Every row comes from one small tree of marks. The marks that hang from a mark follow it in brackets, in alphabetical order. Every link used is in the known rows. Which tree was each row made from?
Known rows
tatip[tago[femu[fetor[pilab]]]]: [ 1.38  1.09 -0.46 -0.93 -2.12 -0.47  1.48  2.13  0.12 -1.54 -0.68 -4.17
  2.89 -3.14  0.37  1.00 -0.46 -1.43 -3.26 -3.60  0.37  1.64 -3.98]
fetor[femu[tago] sifelu tatip]: [ 2.31  1.22 -2.16  0.19 -1.48  2.73 -1.06 -1.86 -3.11  1.16 -0.20 -4.71
  1.57 -2.15  2.05 -0.51 -0.66  0.10 -0.54 -1.13 -0.50  3.29 -1.88]
tago[femu[fetor]]: [ 0.83  0.25 -0.43 -3.39 -0.83  0.53  1.70  2.07 -0.68 -2.04 -0.69 -2.03
  1.20 -2.07  1.31  0.75 -0.24 -1.66 -0.97 -0.56  1.33  0.86 -3.74]
sifelu[fetor[femu tatip] tamin]: [ 0.04 -0.05 -2.16 -2.25  1.11  0.31  0.14  2.42 -2.55  2.81 -1.45 -1.85
  0.54 -0.71  1.15 -0.59  1.64 -1.23 -0.44  0.16 -0.19  0.42 -0.05]
fetor[pilab]: [ 0.27  0.38 -0.50 -0.67 -2.42 -0.01  0.02  0.22  1.12  0.59 -0.83 -2.33
  2.39  0.33  0.13  0.89 -0.55 -0.67 -1.62 -2.23  2.36 -0.21 -0.37]
sifelu[fetor[femu] tamin]: [-0.39 -0.61 -0.22 -1.69  1.82 -0.80  1.03  2.58 -1.46  2.31 -2.34 -1.26
  1.10 -0.30 -0.17 -0.29  2.61 -1.59 -1.26 -0.57  0.33  0.62  0.90]
femu[fetor[pilab sifelu] tago[tatip]]: [ 1.71  0.29 -0.52 -1.33 -5.27  0.64 -0.72 -0.77 -0.65  1.41 -1.91 -4.57
  3.91 -3.39  3.35  0.40 -1.11 -2.92 -5.99 -0.78  1.65  5.19 -1.35]
fetor[femu pilab sifelu]: [ 1.82  0.83  0.60 -0.15 -2.67  2.58 -0.35 -0.32 -0.48  0.29 -1.12 -5.03
  2.50  0.34 -1.31  0.70 -1.52 -0.26 -1.92 -1.62  1.09  1.84  1.44]
tago[femu[fetor] tatip]: [ 0.73 -0.57 -1.32 -5.65 -2.16 -0.01  0.96  1.81 -0.57 -1.53 -2.50 -1.91
  0.99 -2.02  2.51  0.53 -0.36 -3.53 -2.42 -0.85  2.17  1.38 -4.95]
tago[femu[fetor[pilab sifelu]] tatip]: [ 1.88 -0.31 -0.58 -4.67 -4.05  1.21  0.39  0.74 -0.83 -1.12 -2.47 -4.22
  2.09 -2.10  2.32  1.30 -2.05 -3.27 -4.33 -0.27  2.27  2.83 -2.99]
femu[fetor[pilab] tago[tatip]]: [ 0.81  0.74 -1.49 -1.94 -5.14 -0.36 -0.41 -0.10  0.50  0.98 -2.38 -3.65
  3.28 -2.85  3.46  0.48  0.04 -2.94 -5.03 -1.68  2.59  3.58 -2.44]
sifelu[fetor tamin]: [-0.92 -1.30 -0.05 -1.52  1.70 -1.97  1.28  2.21 -1.27  2.61 -1.53  0.45
  1.79 -0.87  0.87 -0.37  2.24 -1.84 -2.12 -0.04  0.25  0.35  0.47]
pilab[sefo[sifelu]]: [ 0.34 -2.50  1.46 -1.11  0.57  0.02 -0.82 -0.91  0.03  1.81 -0.25 -2.13
  2.32  0.42  1.27  0.59  1.78 -1.91 -1.89 -1.72  0.48  0.95 -1.36]
sefo[sifelu[tamin]]: [-0.60 -0.66  2.16 -0.47  1.20 -2.11  0.69 -1.36 -0.91  2.92 -1.03 -1.67
  2.11 -0.17 -0.82  0.58  0.86 -2.50 -3.05 -0.11  1.23 -0.15 -2.23]
sifelu[fetor[femu[tago] pilab tatip]]: [ 1.66  0.32 -4.06 -1.29 -2.50  1.46 -0.67  0.57 -1.70  0.65 -2.55 -5.17
  0.83 -0.83  2.56  0.86  1.33 -0.11 -1.98 -2.07  1.05  2.09 -0.16]
tatip[tago[femu[fetor[sifelu[tamin]]]]]: [ 1.22  0.65  1.45 -0.18  0.56 -0.84  1.88  1.82 -1.61  0.60 -0.06 -3.08
  3.31 -4.48  0.40  0.11 -0.47 -2.36 -3.50 -1.63 -1.61  2.71 -3.94]
sifelu[fetor[pilab tatip] tamin]: [-0.12 -0.34 -2.18 -1.45 -1.09 -0.46 -0.03  1.94 -1.28  3.64 -1.31 -1.90
  1.80 -0.64  2.28  0.35  0.93 -1.25 -2.44  0.38  0.75  0.11  0.17]
pilab[sefo[sifelu[fetor[tatip]]]]: [ 0.84 -3.67 -0.94 -2.54  0.52  0.76 -0.91  0.43 -1.59  1.78 -0.89 -2.33
  1.14  0.36  3.11  0.70  2.17 -1.68 -2.16 -0.61 -0.15  1.15 -0.81]
tatip[tago]: [ 0.20  0.26 -0.27  0.40 -0.12 -1.37  0.84  0.80  0.05  0.16  0.07 -1.47
  2.84 -1.71 -0.52 -0.51  0.46 -0.85 -1.55 -4.23 -0.33  0.70 -2.91]
femu[tago[tatip]]: [ 0.54 -0.20 -1.83 -1.65 -1.65 -1.45 -0.63 -1.93 -0.31  1.37 -2.33 -1.41
  2.18 -2.09  2.98 -0.27  1.27 -2.48 -2.61 -2.95  2.04  2.22 -3.92]
tago[femu]: [ 0.70 -0.07 -0.93 -2.58  0.53 -0.14  1.17  0.18 -0.60 -1.61 -1.32 -1.42
  0.59 -0.90  0.80  1.03  0.23 -0.98  0.01 -2.10  1.64 -0.44 -4.03]
pilab[sefo[sifelu[fetor[femu] tamin]]]: [ 0.23 -3.03  1.38 -1.46  2.34 -0.35 -0.44  0.93 -1.48  3.63 -2.05 -2.60
  1.91  0.35  0.87  0.60  3.56 -2.67 -2.67 -0.70 -0.20  1.52  0.60]
tatip[tago[femu[fetor[pilab[sefo]]]]]: [ 1.58 -0.18 -0.14 -0.78 -1.52  0.29  0.79  2.56  0.31 -0.26 -0.41 -4.01
  3.45 -3.18  1.71  0.99  0.65 -1.72 -2.94 -3.93 -0.30  2.25 -3.65]
sifelu[fetor[femu tatip]]: [ 0.83 -0.65 -3.35 -3.15 -0.56  1.79  0.03  2.37 -2.24 -0.23 -1.60 -2.60
 -0.40  0.12  1.17 -0.20  1.00 -0.39  0.12 -0.85  0.10  0.73 -0.15]

Which tree is each row?
[ 1.38  0.77 -2.86 -1.47 -0.31  0.00  0.64  0.62 -1.82 -0.54  0.23 -2.83
  1.05 -2.59  1.80  0.17 -0.47 -0.51 -0.35 -3.42 -0.54  0.22 -5.84] | fetor[tatip[tago[femu]]]
[ 1.09 -0.81 -0.60 -2.15 -3.92  2.17 -1.08  1.23 -0.15  1.92  0.26 -4.65
  2.79 -0.79  3.08  0.90 -0.57 -1.82 -3.15  0.47  0.92  1.71 -1.15] | femu[fetor[pilab[sefo[sifelu]] tatip]]
[ 1.54  0.26 -3.46 -1.20 -2.22  0.88 -0.02  2.56 -1.42  0.15 -1.66 -4.94
  1.22 -0.67  0.52  0.33  0.69  0.00 -2.13 -3.36 -0.16  1.52 -0.15] | sifelu[fetor[femu pilab tatip[tago]]]
[ 1.52  0.44 -1.47 -0.54 -3.47  2.47 -0.92 -0.78 -1.16  1.33  0.52 -3.88
  2.48 -0.36  1.69  0.49 -2.72  0.13 -1.83 -0.23  0.80  1.32 -0.33] | fetor[pilab sifelu tatip]
[ 0.03 -1.46  1.09 -1.88  1.89 -1.36  0.71  0.51 -2.12  2.08 -2.82 -2.91
  1.19  0.37 -1.20  0.79  2.13 -2.29 -3.35  0.00  0.49  0.89 -0.21] | sefo[sifelu[fetor[femu] tamin]]
[ 1.49 -1.40  1.18  0.35 -1.91  2.05 -1.16 -0.39  0.34  2.17  0.18 -3.27
  3.82 -0.20  1.73  0.71 -0.41 -0.78 -2.22 -1.59  0.52  2.19  1.47] | fetor[pilab[sefo] sifelu]
[ 0.08 -1.63 -1.77 -1.16 -0.27  0.15 -0.97  2.14 -0.98  4.90 -0.71 -1.59
  2.23 -0.49  3.89  0.23  2.13 -1.54 -2.05 -0.17  0.17  0.75  0.98] | sifelu[fetor[pilab[sefo] tatip] tamin]
[ 0.73  1.11 -0.04 -0.74 -3.70  1.83 -0.14  1.59 -1.40  3.18  0.85 -3.58
  3.43 -2.27  2.01 -0.12 -2.51 -1.51 -3.33  2.25  0.06  2.33  0.02] | femu[fetor[pilab sifelu[tamin] tatip]]
[ 0.81  1.26 -2.46 -0.95 -3.00  1.09 -0.01  0.55 -1.34  0.87  0.50 -2.71
  2.29 -3.71  3.95 -0.56 -0.13 -1.02 -1.68 -0.31  0.23  2.90 -3.47] | femu[fetor[tatip] tago]
[ 0.48  0.99 -1.71 -1.32 -2.58  0.68  0.62  2.79 -0.78  0.29  1.33 -2.54
  2.45 -2.84  1.73 -1.25 -1.11 -1.08 -1.77 -1.44 -1.08  1.82 -3.30] | femu[fetor[tatip[tago]]]
[ 0.34  0.11 -1.36 -2.56 -3.18 -0.71 -0.05  0.20 -0.34  0.69 -1.93 -2.12
  2.64 -3.22  3.53 -0.24  0.67 -3.25 -3.80 -1.31  1.50  3.66 -3.58] | femu[fetor tago[tatip]]
[-0.12 -1.77 -0.53 -2.11  1.12 -1.33  0.43  0.12 -2.60  2.83 -1.59 -1.96
  0.88 -0.20  1.13  0.57  1.37 -2.16 -3.40  1.01  0.23  0.30 -1.61] | sefo[sifelu[fetor[tatip] tamin]]
[ 0.62 -1.06 -0.37 -0.45 -1.46  0.77 -1.67 -1.06 -0.67  4.75  0.01 -3.63
  2.79 -0.12  2.78  0.95  0.40 -1.66 -2.55 -0.34  1.08  0.40 -1.34] | fetor[pilab[sefo[sifelu[tamin]]] tatip]
[-0.40 -2.30  2.48 -0.40  2.01 -1.03 -0.71 -0.89 -0.42  4.31 -0.29 -1.51
  2.96 -0.14  1.34  0.44  2.26 -2.63 -2.33 -0.89  0.35  0.69 -1.27] | pilab[sefo[sifelu[tamin]]]
[ 1.18  1.78 -3.05 -1.49 -3.34  2.56 -1.02  0.44 -0.55  0.53 -0.63 -4.56
  1.02  0.44  0.65  0.42 -1.14  0.16  0.25 -1.74  1.55  0.03 -0.74] | fetor[femu pilab tatip]
[ 0.18 -1.34  0.14 -0.76  0.62  0.18 -0.26  2.63 -0.37  3.95 -2.32 -2.81
  2.47 -0.03  1.24  0.60  3.20 -1.82 -2.03 -1.25  0.48  1.41  2.55] | sifelu[fetor[femu pilab[sefo]] tamin]
[ 0.50  0.40  1.64  1.00 -1.21  0.11 -0.02 -0.59 -0.37  3.47 -0.41 -2.44
  3.87 -0.82  0.06  0.43 -1.30 -1.40 -3.25 -0.06  1.08  1.33  0.90] | fetor[pilab sifelu[tamin]]
[-0.43 -2.09  1.28 -1.60  1.78 -2.43  1.03  0.18 -1.80  2.43 -2.33 -1.47
  1.43 -0.08 -0.19  0.74  1.80 -2.63 -4.03  0.30  0.70  0.50 -0.58] | sefo[sifelu[fetor tamin]]
[ 1.14  1.21  1.15  1.77  0.97  0.52 -0.26 -1.73 -2.18  3.16 -1.12 -3.78
  3.10 -2.76  0.34 -0.44  0.89 -1.29 -2.04 -0.99 -0.45  3.47 -0.60] | fetor[femu[tago] sifelu[tamin]]
[ 1.09 -1.43 -1.86 -3.29 -0.48  0.90 -0.07  0.43 -2.60 -0.27 -2.33 -4.23
 -0.26  0.91  0.18  0.70  0.90 -1.08 -2.15 -0.28  0.44  0.88 -0.95] | sefo[sifelu[fetor[femu tatip]]]
[ 2.45  1.53 -1.64  0.70 -3.20  2.62 -1.03 -0.06 -1.64  0.97  0.19 -6.52
  2.68 -1.49 -0.28  0.08 -2.19  0.29 -2.07 -3.18 -0.97  2.44 -0.81] | fetor[femu pilab sifelu tatip[tago]]
[ 1.15  0.01 -1.48 -0.47 -3.86  1.64 -0.84  2.89  0.49  2.03  1.34 -3.98
  3.84 -2.55  3.21 -0.23 -0.26 -1.11 -2.57 -2.34 -0.72  2.60 -1.65] | femu[fetor[pilab[sefo] tatip[tago]]]
[ 0.17 -1.49  1.86  0.24 -0.47 -0.55 -0.92 -0.91  0.43  4.24 -0.82 -3.12
  3.66  0.07  1.14  1.47  1.29 -2.25 -3.45 -1.49  1.55  0.51 -0.13] | fetor[pilab[sefo[sifelu[tamin]]]]
[ 1.73  0.77 -1.45 -1.36 -1.50  3.29 -0.79 -0.19 -2.49  0.42  0.36 -3.83
  1.09 -0.48  0.45 -0.70 -1.69  0.10  0.45 -0.14 -0.44  1.73 -0.83] | fetor[femu sifelu tatip]
[ 0.95 -1.02 -2.57 -2.76 -0.61 -0.49 -0.23  0.70 -1.50  0.02 -4.10 -2.67
  0.72 -1.21  1.95  0.00  2.76 -2.10 -2.58 -2.63  1.38  2.90 -1.10] | sifelu[fetor[femu[tago[tatip]]]]
[ 1.41  0.57 -0.64 -0.78 -2.75  1.63  0.35  2.02 -1.82  0.27  1.64 -3.40
  3.16 -3.31  1.52 -1.04 -2.15 -0.93 -2.68 -0.38 -1.97  3.36 -2.24] | femu[fetor[sifelu tatip[tago]]]
[ 2.02  0.75  0.34 -0.46 -2.10  0.45  1.44  1.65 -0.91 -1.38 -0.30 -4.97
  3.39 -3.35  0.31  1.09 -1.56 -1.32 -4.04 -2.76 -0.38  2.81 -3.08] | tatip[tago[femu[fetor[pilab sifelu]]]]
[ 1.84  0.49  0.30 -2.26 -2.65  1.94  1.22  1.40 -0.84 -1.57 -0.96 -4.25
  2.37 -1.95  1.15  1.69 -1.95 -1.42 -3.01  0.11  1.40  2.08 -1.68] | tago[femu[fetor[pilab sifelu]]]
[ 1.21 -1.24 -1.20 -4.96 -3.22  0.91 -0.46  1.77  0.45  0.19 -2.62 -3.24
  2.01 -1.72  3.88  1.36  0.23 -3.50 -3.31 -1.47  2.57  2.11 -3.53] | tago[femu[fetor[pilab[sefo]]] tatip]
[ 0.41  0.58  0.23 -1.28 -1.69  1.63  0.31  1.71 -2.10  2.86  1.51 -2.08
  2.93 -2.77  2.16 -1.01 -1.70 -1.77 -1.97  2.60 -0.97  2.44 -0.95] | femu[fetor[sifelu[tamin] tatip]]
[ 2.05 -0.69  0.95  0.20 -1.89  3.23 -1.45 -0.08 -0.08  1.82 -0.73 -5.02
  3.19  0.20  0.61  0.71  0.00 -0.58 -1.37 -2.00  0.44  2.67  2.03] | fetor[femu pilab[sefo] sifelu]
[-0.17 -3.59  1.61 -1.24  2.40 -1.24 -0.14  0.58 -1.04  3.87 -1.32 -1.27
  2.41 -0.23  1.87  0.62  3.47 -2.73 -3.26 -0.54  0.00  1.30  0.19] | pilab[sefo[sifelu[fetor tamin]]]
[ 2.29  0.76 -0.83 -0.47 -3.72  1.43 -1.58 -2.47 -1.01  1.17 -3.06 -5.87
  2.90 -1.51  1.23  0.58 -0.56 -1.77 -3.95 -2.80  1.90  4.23 -0.53] | fetor[femu[tago[tatip]] pilab sifelu]
[ 2.43  0.14 -1.76 -0.76 -0.47  1.24  0.49 -0.20 -2.76 -0.49  0.52 -3.73
  1.63 -3.19  1.74 -0.01 -1.70 -0.34 -1.36 -2.38 -1.56  1.73 -4.40] | fetor[sifelu tatip[tago[femu]]]
[ 0.96  0.66 -0.12  1.27  0.22 -0.18 -0.01 -0.10 -2.56  3.72  1.46 -2.28
  3.28 -3.18  1.09 -1.17 -1.15 -0.91 -2.07 -1.01 -2.34  1.95 -2.54] | fetor[sifelu[tamin] tatip[tago]]
[ 2.21  1.05 -1.40  0.25 -1.11  2.19 -0.54  0.27 -2.56  0.60  0.64 -4.74
  2.03 -1.87 -0.15 -1.03 -1.48  0.12 -0.87 -2.62 -2.04  2.57 -1.92] | fetor[femu sifelu tatip[tago]]
